What can hang from each mark
vipogek: vevi
bedut: gopa nafez
nafez: bedut fudab
vevi: kabom kipi pegam varo vipogek
rased: medam vute
likor: medam nafez
tedu: pegam
gopa: bedut tedu
varo: vevi
pegam: poten sini vobaz
vute: rased
medam: likor rased
fudab: nafez

In the rows, 128 means zero.
Known rows, with every way that one mark hangs from another
{varo {vevi {pegam poten}}}: [101  95 120 219 122 134 120 116 102 143 138 147 146 122 145 127 141 157
 130 115 153 146 102 119 141 146 142 105 148 148 178 163 125 147 129 109
  65 150 160]
{vipogek {vevi kabom}}: [128 114 127 168 114 125 115 123 110 128 121 131 131 115 137 123 124 144
 124 103 149 151 100 121 144 132 146 138 159 155 152 135 116 114 137 143
 113 135 133]
{varo {vevi kipi pegam}}: [ 97  97 135 191 107 149 131 126 104 142 130 150 137 122 151 135 138 152
 115 105 147 154 101 119 152 149 155 121 150 149 175 141 125 143 134 126
  89 139 154]
{varo {vevi kabom pegam}}: [101  93 132 214 109 147 144 126  82 138 139 149 124 123 143 119 136 156
 112  97 158 162  78 123 159 152 163 130 177 152 183 148 104 137 131 118
  84 147 165]
{likor medam nafez}: [124 128 141  96 128 137 137 154 163 129 129 119 120 128 135 105 120 139
 124 127 121 120 124 146 123 110 136 126 116 114 105 122 151 137 138 111
 144 129 145]
{rased {medam {likor nafez}} vute}: [167 152 133  68 103 167 148 151 154 114 129  96 129 149 139  87 125 137
  76 147 182 109 134  93 136 106 140  73 108 107 101 151 123 113 107 115
 182 134 128]
{rased vute}: [140 129 127 117 111 141 143 125 118 123 143  99 116 138 117 119 127 134
 127 144 141 123 137  97 138 125 141 110 134 117 137 139 118 111 122 138
 131 128 120]
{medam {rased vute}}: [129 125 123 109  97 153 137 158 139 135 132 103  98 143 121 119 123 123
 126 163 131 115 137 104 135 131 134 126 120 122 107 153  94 104 122 141
 130 145 120]
{rased {medam likor} vute}: [170 152 119  73  96 146 131 136 142 106 144 110 119 156 127  98 135 129
  94 159 165  98 130  87 137 109 130  72 124 109  98 133 113 111 107 113
 162 146 123]
{vipogek {vevi varo}}: [120 115 122 190 122 133 115 121 123 138 114 138 141 102 133 134 142 152
 129  97 153 147 111 115 155 139 154 132 150 151 161 141 121 122 133 134
 110 129 137]
{bedut {gopa tedu} nafez}: [108 126 107 132 136  98 171 109 131 110 118 147 138 149 132 125 131 123
 111 147 121 140 130 161 125 105 134 118 124 120  93 149 120 127 167 130
 153 136 111]
{gopa bedut {tedu {pegam vobaz}}}: [102 121  96 150 145  98 101 111 140 105 106  91 135 172  90 176 130 129
 105 141 120 125 160 131 127 108 118 116  90  78 107 120 115 118 110 137
  84 161 136]
{medam rased}: [117 123 122 119 115 140 124 160 150 140 118 132 111 134 131 129 125 117
 128 147 118 119 128 135 125 136 121 144 114 134  96 143 105 120 130 130
 128 145 126]
{medam {likor {nafez fudab}} {rased vute}}: [137 165 138 103  91 184 159 173 179 147  91  86 121 151 147 104 125 148
  81 150 140 130 152  98 137  99 133 117 109 129  69 173 106 125  89 119
 172 128 129]
{gopa bedut tedu}: [111 125 115 111 131 125 148 117 135  92 125 118 126 143 121 155 125 112
 134 131 133 122 158 154 122 112 126 138 121 119 116 137 105 127 117 131
 134 130 122]
{vute {rased {medam likor}}}: [166 145 112  98  90 147 117 161 168 118 128 153 120 153 135 115 114 114
  93 167 174 110  95 106 116 129 121 111 117 128  75 122  99 118 118 110
 166 157 117]
{vipogek {vevi pegam}}: [115 113 123 186 127 113  97 125 107 139  98 132 144 115 120 149 133 153
 124 123 144 143 102 108 140 124 129 126 126 155 148 140 146 105 135 122
  95 134 145]
{varo {vevi kabom kipi pegam vipogek}}: [108  81 143 226  87 170 116 126  79 143 129 158 116 105 186 108 157 156
 108  87 157 171  71 111 163 158 168 143 198 150 213 151 101 151 140 158
  79 151 150]
{gopa {bedut nafez}}: [120 132 123 120 139 140 162 128 130 112 115 133 126 134 136 125 118 117
 111 133 119 140 144 130 134 126 130 107 103 126 104 141 124 110 136 129
 122 137 113]
{gopa {bedut nafez} {tedu pegam}}: [106 109 112 127 149 108 139 115 124  89  90 123 137 162 118 158 125 120
 119 154 128 125 158 139 124 102 127 109  84  90 111 149 117 108 127 125
 107 158 132]
{vipogek {vevi kipi}}: [124 119 129 145 111 127 102 123 134 130 112 134 142 115 146 139 126 140
 126 113 139 143 124 118 136 129 138 128 132 151 143 128 138 121 140 151
 119 127 123]
{medam {likor {nafez bedut}} {rased vute}}: [120 153 130 109  78 162 166 159 156 125  98 109  99 140 140  75 119 143
  68 174 150 144 124  82 140 103 121 105 105 121  82 175 120 107 108 110
 187 140 127]
{vipogek {vevi kipi pegam varo}}: [ 98  97 128 224 105 136 100 117 106 143  99 149 147 103 140 146 144 168
 118  97 164 163  95 107 158 140 152 124 148 180 187 146 132 119 141 131
  82 135 154]
{pegam poten sini}: [116 105 117 149 123 125 108 111 132 117 129  96 115 134 131 128 111 157
 134 141 133 127 142  93 138 131 103 114 120 143 138 141 132 144 119 134
  75 146 137]
{fudab {nafez {bedut {gopa {tedu pegam}}}}}: [ 79 138 105 168 139  62 161  94  88 103  96 140 141 166 113 135 146 124
  88 164 131 152 113 142 128  83 119 105 122  80 122 145 146 123 167 134
 132 138 143]
{vevi {pegam poten sini vobaz} vipogek}: [106  95 106 226 124 127  58 108 123 143 105  82 115 130 129 135 135 183
  98 139 122 143 117  59 157 135  94 118 128 131 154 143 141 138 121 158
  27 169 136]
{bedut gopa nafez}: [119 140 115 138 132 109 164 121 120 132 122 153 131 136 139 106 132 126
 105 142 114 151 113 140 129 121 135 104 117 126  99 136 133 127 172 126
 141 132 116]
{vevi kabom kipi varo vipogek}: [121  96 142 200  86 170 120 120 101 134 130 154 112  97 181 101 157 146
 114  83 158 167  91 117 157 152 165 149 198 154 205 145  89 149 139 170
 104 141 134]
{vipogek {vevi kabom pegam varo}}: [103  92 126 246 109 133 115 116  83 140 108 146 136 104 131 132 144 172
 113  87 176 172  73 111 167 142 159 135 176 184 196 153 111 112 139 124
  76 144 165]
{medam likor}: [142 154 131 108 110 131 120 126 153 128 115 134 117 134 137 107 136 146
 107 139 140 125 127 122 126 122 120 114 126 133 110 128 117 135 107 109
 149 134 134]
{nafez {bedut {gopa {tedu pegam}}} fudab}: [ 85 139  93 189 129  64 152  98  91  99  98 134 161 165 114 152 150 122
 105 157 105 159 119 119 123  54 107 117 117  97  92 137 156 147 142 107
 139 132 142]
{medam {likor {nafez {bedut gopa}}} rased}: [101 172 117 128  90 127 167 152 151 137  90 151 108 135 153  78 132 133
  64 162 131 164  98 126 122  99 110 115 100 132  59 157 130 138 143  98
 196 135 136]
{fudab {nafez {bedut {gopa tedu}}}}: [ 82 150 108 153 133  82 192  94 104 105 114 144 138 150 127 121 137 117
  86 150 129 155 116 152 135  93 121 119 148 108 113 148 139 124 172 143
 162 122 120]
{rased {medam {likor {nafez fudab}}} vute}: [165 169 131  87 107 173 160 152 157 120 117  88 152 157 144 102 130 138
  70 138 164 117 146  86 141  84 134  77 115 112  81 155 134 127  96 112
 183 124 125]
{vevi kabom}: [125 117 132 148 113 133 138 125 109 123 136 134 119 128 135 114 124 133
 120 113 142 145 107 130 135 135 140 136 158 142 146 131 108 128 133 134
 119 138 137]
{bedut nafez}: [126 122 127 129 140 131 149 128 133 126 116 139 135 133 138 115 121 131
 111 137 121 135 130 126 137 127 132 111 116 127 114 144 134 113 143 128
 129 138 114]
{vute {rased {medam {likor {nafez fudab}}}}}: [160 160 124 111 102 175 145 179 182 132 102 129 154 154 152 120 108 123
  69 144 174 128 111 103 119 103 127 118 108 131  56 143 120 133 108 108
 186 135 119]
{nafez {bedut {gopa tedu}} fudab}: [ 88 150  97 174 122  85 182  99 107 100 118 137 158 150 127 137 143 115
 102 142 103 163 122 130 130  63 110 130 144 124  82 139 150 151 146 116
 168 114 118]
{vute rased}: [135 121 121 142 104 142 128 150 143 136 126 142 117 135 126 137 107 118
 126 151 149 134 102 115 116 145 132 150 128 135 113 127 102 117 133 134
 134 140 115]
{gopa {tedu {pegam vobaz}}}: [108 110 100 160 146  89  87 111 144 118 106  96 144 169  90 166 133 142
 105 144 123 122 146 127 130 110 120 122 102  78 116 124 124 120 115 138
  92 163 138]

Rows
[125 124 138  76  97 162 147 183 176 136 134  93  90 143 127  97 114 134
 124 162 124 106 132 122 130 115 144 122 108 108  85 148 117 113 132 123
 147 144 137] | {likor {medam {rased vute}} nafez}
[162 145 126  92  98 168 135 176 179 127 111 140 129 146 148 106 103 122
  75 155 191 120  99 112 114 127 132 114 103 125  76 140 108 120 119 109
 186 146 121] | {vute {rased {medam {likor nafez}}}}
[ 94  80 110 246 118 124  84 103 104 134 101 109 132 109 126 148 131 197
 130 114 167 154 107  71 169 139 123 113 138 183 186 162 135 128 126 125
  33 155 167] | {vipogek {vevi {pegam poten sini} varo}}
[104 168 129 139 101 155 163 163 169 136  72 127 136 139 154  99 126 138
  64 147 120 158 127 104 136  82 103 128 106 139  53 167 141 137 103  98
 185 127 132] | {medam {likor {nafez bedut fudab}} rased}
[ 97 107  98 140 128  78 116 102 111 100 107  97 109 166 107 160 130 150
 125 161 127 127 133 117 129  98 113 124 101  96 115 124 121 148 139 131
  99 153 155] | {bedut {gopa {tedu {pegam sini}}}}
[108 115 111 124 138 105 117 116 119  91 105 113 129 158 110 171 135 116
 135 145 136 118 155 142 113 102 123 123  96  93 125 132 112 123 113 124
 105 149 145] | {gopa bedut {tedu pegam}}
[113 108 127 185 106 140 111 118 128 137 113 145 143 103 150 135 139 154
 124  90 157 156 113 117 155 142 158 130 152 164 171 138 121 126 139 147
 108 128 136] | {vipogek {vevi kipi varo}}
[110  93 139 205 100 165 107 128  98 148 120 155 125 106 178 122 160 151
 113 102 143 154  91 108 155 151 157 135 168 135 194 148 119 152 137 154
  88 142 142] | {varo {vevi kipi pegam vipogek}}
[105 127 129 102  90 147 168 171 154 119 129 106  92 140 125  82 113 128
 106 175 115 128 116  98 139  95 128 116 110 107  77 152 142 108 137 113
 162 145 132] | {likor {medam {rased vute}} {nafez bedut}}
[104 140 105 150 140 104 183 111 135 115 108 136 162 157 137 138 137 124
 105 138 105 148 141 152 131  82 130 123 130 126  73 151 130 139 155 128
 153 125 109] | {bedut {gopa tedu} {nafez fudab}}
[104 123 110 145 153 115 150 117 129  94  80 114 160 170 122 172 130 119
 113 142 111 134 170 131 129  79 123 112  90  97  90 150 129 122 116 122
 108 145 129] | {gopa {bedut {nafez fudab}} {tedu pegam}}
[ 94 163 118 161 130  94 184 108  93 127 119 152 131 137 132 102 138 121
  81 143 123 167 101 131 138 108 122 106 141 116 117 136 152 125 176 139
 149 117 124] | {fudab {nafez {bedut gopa}}}
[106 133 114 132 146 135 179 118 144  95 100 118 158 156 133 156 120 114
 111 129 109 137 173 142 136  88 126 126 116 125  80 154 122 124 120 129
 135 129 106] | {gopa {bedut {nafez fudab}} tedu}
[142 151 126  89  79 156 129 155 166 132 117 110  87 150 131 100 130 140
 105 174 142 112 137  99 133 125 128 111 118 125  89 153  84 110 100 122
 152 151 126] | {medam likor {rased vute}}
[108 119 115 111 142 129 168 117 141  91 111 128 132 147 129 144 116 115
 117 139 127 129 161 151 131 111 130 121 111 119 100 152 111 110 133 132
 135 140 109] | {gopa {bedut nafez} tedu}
[ 82  90 101 252 127 125  90 101 124 143 118  90 126 134 105 143 126 198
  95 120 143 154 118  71 172 146 111 105 129 157 164 144 131 136 116 128
  19 167 160] | {vevi {pegam poten sini vobaz} varo}
[ 99 164 107 182 119  96 174 110  96 122 121 144 151 137 132 120 142 119
  97 136  96 175 107 109 133  78 110 116 135 133  85 127 164 151 152 112
 154 110 122] | {nafez {bedut gopa} fudab}
[117 147 122 139 143 146 171 130 135 117 104 124 151 142 141 139 121 118
 105 122 102 148 158 122 140 104 125 112 109 133  86 143 135 124 124 126
 122 125 109] | {gopa {bedut {nafez fudab}}}
[ 99  96 132 225 109 142 138 120  81 136 125 148 123 115 130 122 142 162
 111  98 168 166  81 119 157 144 153 132 173 172 191 149 102 125 132 115
  82 145 168] | {vevi kabom pegam varo}
[111 176 124 138 104 115 172 121 130 125 101 147 126 129 150  76 135 144
  63 144 139 172  98 118 124  91 117  98 114 127  89 142 152 146 144  96
 196 117 137] | {medam {likor {nafez {bedut gopa}}}}
[105 116 102 145 142  78 142 108 114 108  99 142 142 165 119 139 140 129
 113 162 123 136 126 150 118  95 131 103  97  92 104 145 126 124 162 123
 125 155 135] | {bedut {gopa {tedu pegam}} nafez}
[116 154 115 157 137 116 175 122 124 137 111 142 156 143 143 120 137 127
 101 132  97 159 126 130 134  97 131 107 123 133  79 139 145 140 160 123
 142 120 114] | {bedut gopa {nafez fudab}}
[133 170 122 123 118 147 165 143 145 108  99 126 167 144 153  98 130 128
  52 133 144 144 120  92 140  67 106  88 110 122  64 147 171 139 108  91
 195 123 127] | {rased {medam {likor {nafez bedut fudab}}}}
[110 110 101 174 132 117  91 107 153 130 130  75 121 148 112 135 109 169
 104 135 118 134 146  83 151 136  99 108 115 129 119 127 135 140 116 146
  55 159 129] | {pegam poten sini vobaz}
[ 96  99  91 164 126  70 101  90 111 100 113  98 122 166 115 155 132 155
 137 165 137 127 138 115 118  98 102 106 101 110 127 142 123 156 139 128
  71 163 158] | {bedut {gopa {tedu {pegam poten sini}}}}
[ 94 128 128 115 108 135 151 174 164 124 114 134 103 132 135  92 115 123
 106 158 103 133 107 128 129  99 115 135 104 117  68 142 153 124 145 102
 159 145 140] | {likor {medam rased} {nafez bedut}}
[102 130 101 164 147  84 154 109 118 113  89 131 165 172 124 154 144 129
 107 151 107 145 139 141 123  72 127 108 103  98  84 147 138 137 150 121
 125 143 133] | {bedut {gopa {tedu pegam}} {nafez fudab}}
[128 124 125  83  90 141 128 169 164 126 149 107  79 149 113 105 124 125
 143 175 107  96 129 115 131 117 134 122 123 111  84 129 107 111 131 123
 126 156 133] | {likor {medam {rased vute}}}
[ 95 163 121 176 126 117 192 125 108 130 104 131 160 130 145 111 133 127
  79 123 113 185 111 116 132  75 120 118 121 129  86 146 175 153 152 111
 174  99 126] | {likor {nafez {bedut gopa} fudab}}
[119 106 140 176 103 147  93 126 104 139 104 142 124 111 160 130 153 142
 117 125 134 145 102 106 134 131 127 135 145 142 173 139 134 132 138 153
  99 137 133] | {vevi kipi pegam vipogek}
[109 191 122 156 109 121 184 124 134 130  91 137 150 137 156  90 140 145
  58 134 122 182 109 111 130  68 111 104 121 133  68 144 164 159 132  93
 197 106 134] | {medam {likor {nafez {bedut gopa} fudab}}}
[122 139 134  98 101 168 159 184 178 141 122  83 113 150 131 110 119 134
 117 152 107 115 144 113 136  91 138 128 114 114  64 150 127 126 119 119
 147 133 135] | {likor {medam {rased vute}} {nafez fudab}}
[107 101  97 187 138  96  61 106 136 130 110  69 124 162  99 149 115 176
 107 149 120 131 143  72 143 126  97  94  87 102 129 124 142 137 113 139
  25 177 152] | {tedu {pegam poten sini vobaz}}
[104 131 134 122 122 121 156 142 142 113 126 130 121 125 132  90 118 134
 106 141 112 141 107 122 132  91 122 118 119 112  98 127 175 132 144 100
 159 128 140] | {likor medam {nafez bedut}}
[104  86 143 237  85 166 110 119  78 140 115 157 115  97 171 112 163 161
 107  89 165 175  73 107 161 150 159 145 193 170 219 152  99 137 141 156
  80 147 153] | {vevi kabom kipi pegam varo vipogek}
[128 101 135 203 102 163 123 122  97 135 129 147 110  98 166  99 158 144
 118  89 155 158  87 118 157 149 162 151 195 141 194 147  88 142 134 156
 109 141 137] | {vevi kabom varo vipogek}
[ 88  84 124 218 101 139  96 111 107 132  92 114 122 109 133 155 127 193
 113 104 160 162 104  71 179 142 136 129 141 183 184 140 132 125 132 142
  58 143 161] | {vipogek {vevi kipi {pegam sini} varo}}
[111  90 136 242 101 158 115 122  75 142 115 152 114  98 156 111 165 159
 112  95 163 166  69 108 160 146 155 147 191 159 210 156  98 132 135 142
  82 147 155] | {vevi kabom pegam varo vipogek}
[116  95 143 196  90 151 101 124  86 135 112 146 114 110 167 115 149 148
 109 110 148 163  82 109 142 137 138 143 175 158 191 143 114 132 142 159
  90 146 141] | {vevi kabom kipi pegam vipogek}
[100  79 116 225 108 115  87 104  91 123 106 102 122 122 130 136 114 188
 122 119 162 158  96  75 157 132 116 119 148 186 176 155 129 121 130 135
  32 160 163] | {vipogek {vevi kabom {pegam poten sini}}}
[125 164 136 113 108 172 144 174 190 153  76 114 134 142 158 114 125 142
  82 134 129 136 143 128 128 103 119 136 103 142  60 163 116 141  97 109
 169 128 136] | {medam {likor {nafez fudab}} rased}
[109 108 105 162 139 104  74 116 136 131 104  66 112 163  92 156 115 171
  95 145 111 131 138  72 154 125 105 110  88  89 116 105 138 128 112 143
  54 167 149] | {tedu {pegam sini vobaz}}
[104 104 122 227 122 127 105 119 102 144 101 143 145 103 124 146 146 167
 122 101 161 155  92 106 159 136 148 127 146 167 177 149 131 112 135 118
  85 136 157] | {vipogek {vevi pegam varo}}
[113  94 113 162 130 104  79 108 116 117 110  90 118 148 119 145 120 163
 136 155 135 123 139  81 130 121 100 101  94 115 145 137 138 143 115 127
  46 166 161] | {tedu {pegam poten sini}}
[100  78 134 201  97 168 100 121 101 137 114 119 101 111 171 131 142 176
 110 109 139 152 100  73 176 153 142 138 161 137 191 142 121 160 128 163
  64 150 149] | {varo {vevi kipi {pegam sini} vipogek}}
[104 101 103 151 147 102 125 105 126  89  99 125 149 162 127 152 127 125
 130 158 138 126 162 139 112 103 117  89  84 104 123 167 120 117 127 122
  78 169 134] | {gopa {bedut nafez} {tedu {pegam poten}}}
[ 98 100 107 121 133 109 113 110 121  80  99  78 103 164 103 178 115 141
 130 152 132 116 165 108 134 104 109 128  88  95 120 126 112 132 103 135
  79 157 152] | {gopa bedut {tedu {pegam sini}}}
[ 95  87 133 242  91 141 112 113  86 138 108 153 137 103 147 133 142 173
 110  81 177 181  75 110 165 146 163 132 178 195 206 148 112 118 144 139
  74 144 162] | {vipogek {vevi kabom kipi pegam varo}}
[ 90 135  98 156 118  79 170  97 104  95 128 148 134 143 122 124 136 115
 109 153 120 154 111 138 124  87 114 126 137 119 101 137 139 137 158 119
 168 126 120] | {nafez {bedut {gopa tedu}}}
[132 107 143 159  91 156 110 125 107 129 126 144 110 110 177 103 144 132
 116 105 139 154 100 118 138 140 145 148 180 142 176 134 106 142 140 174
 116 139 121] | {vevi kabom kipi vipogek}
[101 128  88 168 140  66 103 102 130 123 114 109 140 174  93 158 145 138
  98 149 117 136 129 141 121 102 122 113 102  78 101 116 123 135 144 135
 103 158 140] | {bedut {gopa {tedu {pegam vobaz}}}}
[124  93 143 189  87 175 126 125 102 136 143 156 112 105 196  97 150 140
 115  82 150 163  89 122 160 160 175 147 202 134 197 142  90 161 140 175
 105 144 131] | {varo {vevi kabom kipi vipogek}}
